Known rows, with every step that occurs:
samu, kolen, famut, zomo, tivevim: [ 52.2,  16.4,  13.9,  31.5,   5.2, -17.0,  -3.1,  27.5,  -6.2, -11.2,
   4.9,  -9.1,   5.2,  -6.8,  10.1,   1.9,  -5.0]
zomo, samu, kolen: [ 26.3,  -8.0,  -9.3,  -6.5,  -1.1,   0.7,   5.1,  12.8,  17.0, -11.3,
   5.7,   0.6,   0.5,  -2.6,  -5.2,  18.8,  18.4]
famut, zomo: [ 15.2,   2.2,   5.9,  12.2,  -2.3,  -4.1,  -2.3,  -3.3,   1.2,  -5.8,
  -6.1,  -5.4,   3.7,  -0.1,   2.8,   2.0, -10.6]
samu, bapa, tivevim, kolen, famut: [-12.4,  -9.5,  12.1,  10.4,  15.4, -12.9,   6.3,  14.8,  -8.5,  24.9,
   9.6, -31.1,   9.8, -13.0,   7.8,  -0.2, -19.3]
bapa, samu, kolen, famut, zomo: [ 64.4, -20.0,  10.8,  18.6,   8.8,  -1.9,   1.0,  14.1,  10.8, -18.2,
  15.2, -10.6,   4.9,   0.7,  13.8,  10.2,   3.8]
tivevim, kolen: [-29.6,  -5.3,  -5.2,  -5.1,   7.6,  -1.6,  -1.1,   2.5,   7.3,  -4.1,
   3.0,  -1.7,   6.0, -11.6,  -2.1,  10.6,   1.6]
tivevim, kolen, samu, bapa: [-65.2,  -9.6, -14.1,  -0.9,  10.6,   4.9,   4.8,  16.8,  11.0,  -5.1,
   4.6, -11.3,   3.6,  -4.3,   2.8, -14.1,  -2.1]
kolen, samu, bapa, famut: [ -0.7,  -0.5,  -5.8,   0.4,  -1.5,   7.2,  11.3,   8.0,  -1.8,   3.8,
  19.9, -13.6,  -1.8,  -1.1,   4.1, -16.1, -24.9]
bapa, famut: [ 36.8,   3.1,   3.0,  -3.3,  -5.8,   1.5,   5.8,  -6.1,  -4.9,   4.0,
  17.5,  -3.4,   0.7,  -8.5,   0.2,   9.5, -20.4]
zomo, famut: [ 21.5,  -7.2,   9.5,  18.9,   3.1,  -8.4,   0.8,   4.9, -14.6,  -4.1,
   5.1,  10.4,   3.2, -14.6,  -3.7,   1.5,   8.2]
kolen, famut, zomo, samu, bapa, tivevim: [ 64.7, -17.0,  17.4,  25.7,   7.5, -16.7,  10.1,  14.2, -15.4,  10.0,
   1.1, -41.1,  11.0,  -1.5,   1.6,  10.1, -16.9]
tivevim, kolen, famut, zomo: [ 10.7, -11.5,  11.0,  22.9,  13.8, -16.3,  -6.2,   6.2,  -3.0,  -7.6,
   2.9, -12.2,  11.1, -16.5,   4.0,   4.6,  -5.8]
zomo, tivevim, kolen, samu, bapa: [-36.4,   6.2, -12.2,   7.4,  11.6,  -0.1,   7.6,  33.9,  -1.8, -11.5,
   4.6, -15.1,   6.1,  -4.7,   0.7,  -5.5,  -7.4]
famut, zomo, tivevim: [ 42.0,  18.6,   8.5,  18.4,  -1.5,  -8.2,   0.3,  13.5, -12.6, -13.7,
  -5.7, -10.5,   5.7,  -0.5,   0.8,   9.8, -14.9]
bapa, tivevim, kolen, samu: [-25.7,  -3.7,  -9.2, -16.7,   5.3,   5.5,  14.1,   8.7,  -0.4, -13.9,
   9.9, -26.0,  11.2, -15.2,  12.4,  15.1,  21.8]
samu, kolen: [-10.2,   6.2,  -2.3,  -3.6,  -1.8,   2.3,   0.3,   7.2,  16.8,   0.5,
   5.1,   6.9,  -2.6,  -2.3,   5.6,   1.1,   5.5]
bapa, tivevim, kolen: [-12.2,  -0.6,   0.9, -14.0,   3.9,  -1.0,   8.5,   1.3,  -0.7,   5.9,
   5.9, -21.2,  11.2, -14.9,   5.9,  24.4,   0.7]
bapa, famut, zomo: [ 51.5,   3.8,   9.8,  10.6,  -7.8,  -1.6,   3.5,  -9.8,  -4.7,  -1.9,
  11.6, -10.0,   3.8,  -8.3,   3.4,  11.0, -31.4]
kolen, samu: [-15.1,  -2.8, -10.1,  -6.2,   1.3,   6.3,   5.8,   7.2,   1.5, -18.3,
   4.4,  -4.0,   0.0,   0.6,   6.1,  -6.6,  20.9]
bapa, samu, kolen, famut: [ 48.9, -21.5,   4.2,   8.0,  11.7,   2.3,   4.5,  16.8,   8.9, -14.5,
  21.2,  -3.7,   1.4,   0.3,  10.7,  10.4,  14.4]

Rows:
[ 50.6, -12.8,  -0.9,   4.1,  -1.8,   0.9,  11.8,   6.0,  -1.3,  10.0,
  16.4, -15.5,   1.7,  -2.3, -12.3,  10.1, -31.4]  zomo, samu, bapa, famut
[ 43.9,  -9.5,   8.3,   8.9,  -1.5,  -5.0,  13.2,   7.0,  -3.6,   8.0,
  -5.0, -37.7,   9.5,   2.9,  -1.4,  15.4, -22.9]  famut, zomo, samu, bapa, tivevim
[ 62.8,   9.7,  17.4,  34.9,   8.2, -19.4,  -1.9,  20.5, -21.0, -12.6,
  -0.2, -14.0,   7.1,  -4.5,   3.9,   1.7, -11.1]  kolen, famut, zomo, tivevim
[-27.6,  -6.6, -10.7,  -6.5,   5.3,   6.7,  10.2,   9.7,   6.3,   0.9,
  22.6, -14.5,   4.1, -13.4,   2.8,  -3.5, -22.6]  tivevim, kolen, samu, bapa, famut
[ 36.8,  12.3,  -4.3,   7.1,   1.0,  -1.5,   9.5,  17.3,  -9.2, -29.1,
  18.7, -20.0,  12.3, -20.4,   6.0,  20.3, -13.1]  bapa, famut, zomo, tivevim, kolen, samu
[-20.4,  -0.1,  -2.7,  -5.3,   0.4,   5.6,  15.3,  11.6,  -3.3,   7.8,
   5.1, -29.4,   2.7,   4.7,  12.5, -10.9,  -5.6]  kolen, samu, bapa, tivevim
[ 27.2,   0.7,  11.9,  24.5,   5.1, -12.5,  -5.6,  10.8,   6.7,  -2.5,
   4.6,  -3.5,   2.4,  -6.3,  11.4,  -5.9,  -1.3]  samu, kolen, famut, zomo
[ 42.6,  18.0,   2.9,  21.2,  -4.2,  -0.6,  12.7,  21.0, -12.6,  -9.6,
  14.4, -23.6,   4.2,  -1.4,   5.2,  -5.2, -40.6]  kolen, samu, bapa, famut, zomo, tivevim
[ 45.7, -16.2,  -0.5,   9.4,   7.8,  -9.9,   2.7,  20.1,   6.5,  -9.4,
  11.9,  -4.5,   2.4,  -7.0,  -1.7,  10.4,  22.3]  zomo, samu, kolen, famut
[ 36.5,  -4.4,  15.4,  27.2,   6.2, -15.4,  -5.3,   4.2, -10.1,  -4.8,
  -0.2, -10.4,   5.0,  -4.4,   5.8,  -4.5,  -6.8]  kolen, famut, zomo
[ -2.0,   8.2,  -8.6,   3.3,   4.6,   2.1,  13.4,  26.5,  -6.6,  -7.0,
  23.1, -18.9,   6.8, -13.1,   0.3,   2.2, -30.1]  zomo, tivevim, kolen, samu, bapa, famut
[10.6,  0.1,  4.9, 12.6,  6.5, -8.7, -2.8, 14.3,  4.7,  2.0, 10.7,  2.0,
 -1.1, -6.1,  8.6, -6.0,  7.4]  samu, kolen, famut
[ 27.8, -14.3,  -4.9, -10.0,   2.6,  12.7,   6.5,  10.3,  21.4, -15.1,
  15.5,  -0.3,   0.0,   4.7,   7.4,  14.4,   8.8]  bapa, samu, kolen
[ 14.3,   1.3,   4.7,   4.4,  -2.5,   1.5,   6.0,   0.7,  -2.5,  23.4,
  15.8,  -8.1,  -1.8,  -1.8,  -1.6,  -7.4, -46.3]  samu, bapa, famut
[ -5.6,   3.7,   8.6,  -1.1,  -0.9,  -0.4,  11.5,   5.0,  -4.8,  25.9,
   0.5, -24.3,   3.0,   3.7,   6.9,  -4.4, -25.1]  samu, bapa, tivevim
[ 16.2,   1.3,   1.2,  14.1,  -4.2,   3.2,   9.3,   4.0,  -0.7,  -0.5,
  13.4, -19.0,   2.3,  -1.0,   7.2, -14.5, -36.2]  kolen, samu, bapa, famut, zomo
[ 43.4, -24.3,   4.3,  19.6,  16.6, -18.3,  -1.6,  11.8,  -2.5, -19.6,
   3.0, -17.7,  14.6, -16.6,  -7.8,  24.8,   9.4]  tivevim, kolen, famut, zomo, samu
